Known rows, with every way that one mark hangs from another:
{j_745 j_264}: [-0.60 -3.59 -0.92  0.60  0.51  0.00 -0.40  0.95  0.28  1.01  0.47 -0.15
  0.70  1.24  1.31 -0.86 -0.46  1.74]
{j_852 j_264 j_470}: [-0.68 -1.85 -1.25  1.33  0.83 -0.73 -0.35  0.93  0.52  1.39  0.88 -1.30
 -0.47  0.91  1.37  0.86 -1.11  2.43]
{j_264 {j_745 j_470} {j_852 j_683}}: [-1.54  0.50 -0.92  0.90  1.19 -0.61  0.15 -0.04  0.97  1.39 -1.39 -0.30
  0.59 -0.11  1.59  0.12 -0.07  2.34]
{j_745 {j_264 j_852} j_470}: [-0.87 -2.18 -0.48  1.07  0.85 -0.61  0.45  0.72  0.18  0.94 -1.26  0.02
  1.17  0.55  1.75 -0.89 -0.43  2.54]
{j_745 j_264 j_470}: [-0.56 -2.10 -0.81  1.11  0.83 -0.37  0.15  0.51  0.12  0.67 -0.33 -0.44
  0.86  0.48  0.98 -1.10 -0.33  1.93]
{j_264 {j_852 j_470}}: [-0.57 -1.81 -0.56  1.27  0.29 -0.46 -0.63  1.23  0.64  1.83 -0.04 -0.76
  0.19  0.81  1.64  0.35 -1.28  2.51]
{j_46 {j_264 j_852} j_470}: [-0.65 -6.43 -0.91  0.66 -0.33  0.06 -1.07  0.96  0.46  1.71  1.64  0.13
  0.19 -0.07  0.61  0.34 -0.72 -1.00]
{j_46 j_470}: [-0.41 -4.06 -0.90  0.07  0.09  0.16 -0.88  0.37  0.37  1.06  1.87 -0.47
  0.01 -0.21 -0.28 -0.29 -0.85 -0.10]
{j_46 {j_683 j_852}}: [ 0.56 -2.40 -1.27  0.86 -0.14  0.98 -1.14  0.41 -0.32  0.70  1.15 -0.56
  0.02  0.02  0.37 -0.09 -0.29 -0.70]
{j_264 {j_745 j_470} j_852}: [-1.23 -1.02 -0.22  0.67  1.20 -0.83 -0.28  0.06  0.68  1.15 -1.43 -0.40
  0.96 -0.16  0.87 -0.05 -0.51  1.68]
{j_46 j_264 j_470 {j_683 j_745 {j_852 j_905}}}: [ 0.75 -3.53 -1.90  1.26 -1.37  0.97 -1.35  0.63 -0.54  1.19  2.99 -0.08
 -0.68 -1.32 -2.21  1.00 -0.68 -3.84]
{j_745 {j_264 {j_852 j_683}} j_470}: [-1.15 -0.69 -1.20  1.26  0.82 -0.39  0.90  0.59  0.48  1.17 -1.23  0.13
  0.77  0.59  2.47 -0.74  0.01  3.25]
{j_852 j_470 {j_683 {j_745 j_264}} j_905}: [-0.58  1.20 -1.92  1.79 -0.10 -0.36  0.32  1.33  0.54  1.86  0.73 -0.47
 -0.37  0.82  0.41  0.36 -0.95  2.80]
{j_46 {j_264 j_745 j_852} j_470 j_683}: [-0.98 -6.01 -0.99  0.70  0.08  0.59 -1.91  0.30  0.44  1.79  1.41  0.74
  0.15 -0.04  0.30  0.09 -0.07 -2.33]
{j_46 j_264 j_470 j_683}: [-0.05 -6.89 -1.39  0.97 -0.39  1.13 -1.74  0.52  0.16  1.33  3.23 -0.04
 -0.21  0.18  0.10  0.05 -0.16 -2.68]
{j_852 {j_264 j_745}}: [-1.37 -2.41 -1.04  0.26  1.41 -0.70 -0.58  0.19  0.70  1.07  0.28 -0.64
  0.16  0.71  0.94  0.70 -0.46  1.38]
{j_683 j_470 j_745 {j_852 j_264 j_905}}: [ 0.03  1.23 -1.90  1.15  0.29 -0.73  0.79  0.71 -0.87  0.57  0.42 -0.81
 -0.92 -1.33 -2.31  2.13 -1.51  0.38]
{j_745 j_470}: [-0.32 -1.80 -0.64  0.91  0.75 -0.26 -0.12  0.26  0.41  0.70  0.41 -1.15
  0.63  0.07  0.67 -0.05 -0.64  1.31]
{j_683 j_745 j_852}: [ 0.48 -0.66 -1.37  0.73 -0.37  0.18 -0.50  0.70 -0.52  0.61  0.16 -0.97
 -0.11 -1.20 -1.59  0.59 -1.40 -0.67]

Rows:
[-0.77  0.43 -1.25  0.93  1.17 -1.00 -0.15 -0.29 -0.08  0.51 -1.34 -0.92
 -0.11 -1.22 -0.23  0.32 -0.35  0.90] => {j_683 {j_852 {j_264 {j_745 j_470}}}}
[-0.81 -2.30 -0.71  1.44  0.39 -0.56 -0.34  1.46  0.38  1.80 -0.81 -0.02
  0.44  1.21  1.87 -0.70 -1.01  3.17] => {j_745 {j_264 {j_852 j_470}}}
[-1.35 -0.95 -0.89  0.76  1.74 -1.04 -0.01 -0.24  0.54  0.75 -0.52 -0.94
  0.29 -0.07  0.61  0.48 -0.32  1.58] => {j_852 {j_264 {j_745 j_470}}}
[-1.70  0.88 -1.91  0.88  1.52 -0.94  0.60  0.20  0.74  1.40  0.65 -0.33
 -0.68  0.45  0.46  1.68 -0.24  2.61] => {j_852 {j_264 j_745} {j_683 j_470} j_905}
[-0.86  1.36 -2.27  1.19  0.81 -0.61  1.35  0.65  0.05  1.03  1.27 -0.73
 -0.92 -0.15 -0.75  2.44 -1.03  1.80] => {j_852 j_264 {j_683 j_470 j_745} j_905}
[ 0.62 -4.75 -1.61  1.49 -0.56  1.12 -1.64  0.80 -0.26  1.07  1.85 -0.40
 -0.13  0.05  0.49  0.37 -0.09 -2.25] => {j_46 j_264 {j_683 j_852}}
[-0.15 -1.21 -1.38  0.58  0.21 -0.61  0.02  0.69  0.26  0.96  1.31 -0.92
 -0.21  0.33  0.92  1.21 -0.51  1.47] => {j_683 {j_852 j_264 j_905}}
[ 0.23 -1.01 -1.53  0.90 -0.30  0.12 -0.23  0.94 -0.81  0.57 -0.62 -0.24
  0.13 -0.76 -1.30 -0.43 -1.13 -0.03] => {j_683 {j_745 j_264} j_852}
[-0.64  1.35 -1.69  1.42  0.35 -0.39  1.13  0.57  0.36  1.01  0.24 -0.43
  0.37  0.12  0.21  0.17 -0.38  2.19] => {j_852 {j_683 {j_745 j_264 j_470}} j_905}
[ 0.05 -2.54 -1.63  2.19 -0.26  0.50 -2.38  0.70 -0.02  1.75  0.55 -0.45
 -0.69 -0.32 -0.20  0.14 -0.42 -1.63] => {j_46 {j_264 j_745} {j_683 {j_852 j_470}}}
[-1.37 -0.25 -0.82  0.74  1.54 -1.33  0.23 -0.10  0.94  1.06  0.31 -0.93
  0.37  0.41  0.90  0.98 -0.18  2.16] => {j_852 {j_264 {j_745 j_470}} j_905}
[ 0.08  0.83 -1.60  1.25  0.46 -0.65  0.62  0.14 -0.77  0.13 -0.75 -1.32
 -0.31 -1.77 -1.38  1.09 -1.15  0.07] => {j_683 {j_745 j_470} {j_852 j_264}}
[-1.19 -1.10 -0.45  1.04  0.75 -0.78 -1.12  0.82  0.88  1.99 -0.96 -0.45
  0.24  0.51  1.06  0.17 -1.13  2.26] => {j_264 j_745 {j_852 j_470}}
[-1.08  0.10 -2.01  1.06  1.07 -0.64  1.09  0.60  0.52  1.23  1.57 -0.64
 -0.73  0.72  1.00  1.81 -0.39  2.83] => {j_852 j_264 {j_683 j_470} j_905}
[-0.79 -1.17 -1.37  0.43  0.85 -0.65 -0.69  0.14  0.06  0.83 -0.50 -0.63
 -0.25 -0.46  0.13  0.53 -0.49  0.66] => {j_683 {j_852 {j_264 j_745}}}
[-0.98  0.34 -1.88  1.51  0.58 -0.80  0.34  0.95  1.22  1.93  1.79 -1.17
 -0.78  1.42  2.37  1.50 -0.51  3.70] => {j_852 j_264 j_470 j_683 j_905}
[-0.49 -0.91 -1.44  0.68  0.63 -0.10 -0.82  0.04  0.24  1.04  1.03 -0.32
 -0.24  0.36  0.60  0.94  0.17  0.16] => {j_46 {j_683 {j_852 {j_264 j_745} j_905}}}
[-0.55 -1.30 -0.46  1.24  0.07 -0.74 -0.37  1.36  1.06  2.12  0.87 -0.73
  0.28  1.27  1.88  0.83 -1.13  3.04] => {j_264 {j_852 j_470 j_905}}
[-0.58 -5.19 -1.18  1.10  0.43  0.74 -2.01  0.44  0.57  1.48  1.73 -0.09
  0.31  0.90  0.77  0.39  0.11 -1.77] => {j_46 {j_264 j_745} j_683}
[-0.58 -0.35 -0.89  1.52 -0.10 -0.80  0.16  1.64  0.30  1.91 -0.26 -0.09
  0.33  0.85  0.47  0.40 -1.49  2.72] => {j_683 {j_745 {j_264 {j_852 j_470 j_905}}}}
[ 0.19 -0.28 -1.66  1.75  0.05 -0.09 -0.60  0.74  0.05  1.35  1.62 -0.94
 -0.85  0.52  1.04  1.09 -0.50  1.26] => {j_46 {j_683 {j_852 j_264 j_470 j_905}}}
[ 0.19  0.79 -1.70  1.32 -0.14 -0.33  0.52  1.04 -1.06  0.67 -0.32  0.00
 -0.33 -1.08 -2.53  0.36 -1.36  0.55] => {j_683 j_470 {j_745 j_264} {j_852 j_905}}
[-0.70  0.94 -2.08  1.35  0.37 -0.20  1.09  0.99 -0.16  1.15  0.50  0.09
 -0.32  0.12 -0.92  0.68 -0.86  1.91] => {j_852 {j_683 j_470 {j_745 j_264}} j_905}
[ 0.75 -4.24 -2.01  1.27 -1.18  1.26 -1.61  0.49 -0.92  0.89  2.14 -0.08
 -0.76 -1.85 -2.48  0.51 -0.82 -4.43] => {j_46 j_264 j_470 {j_683 j_745 j_852}}
[-0.72 -2.96 -1.80  0.98 -0.86  0.02 -0.11  1.02  0.69  2.05  2.23  0.14
 -0.30 -0.37 -0.11  1.58 -0.74 -0.81] => {j_46 {j_264 {j_852 {j_683 j_745} j_905}} j_470}
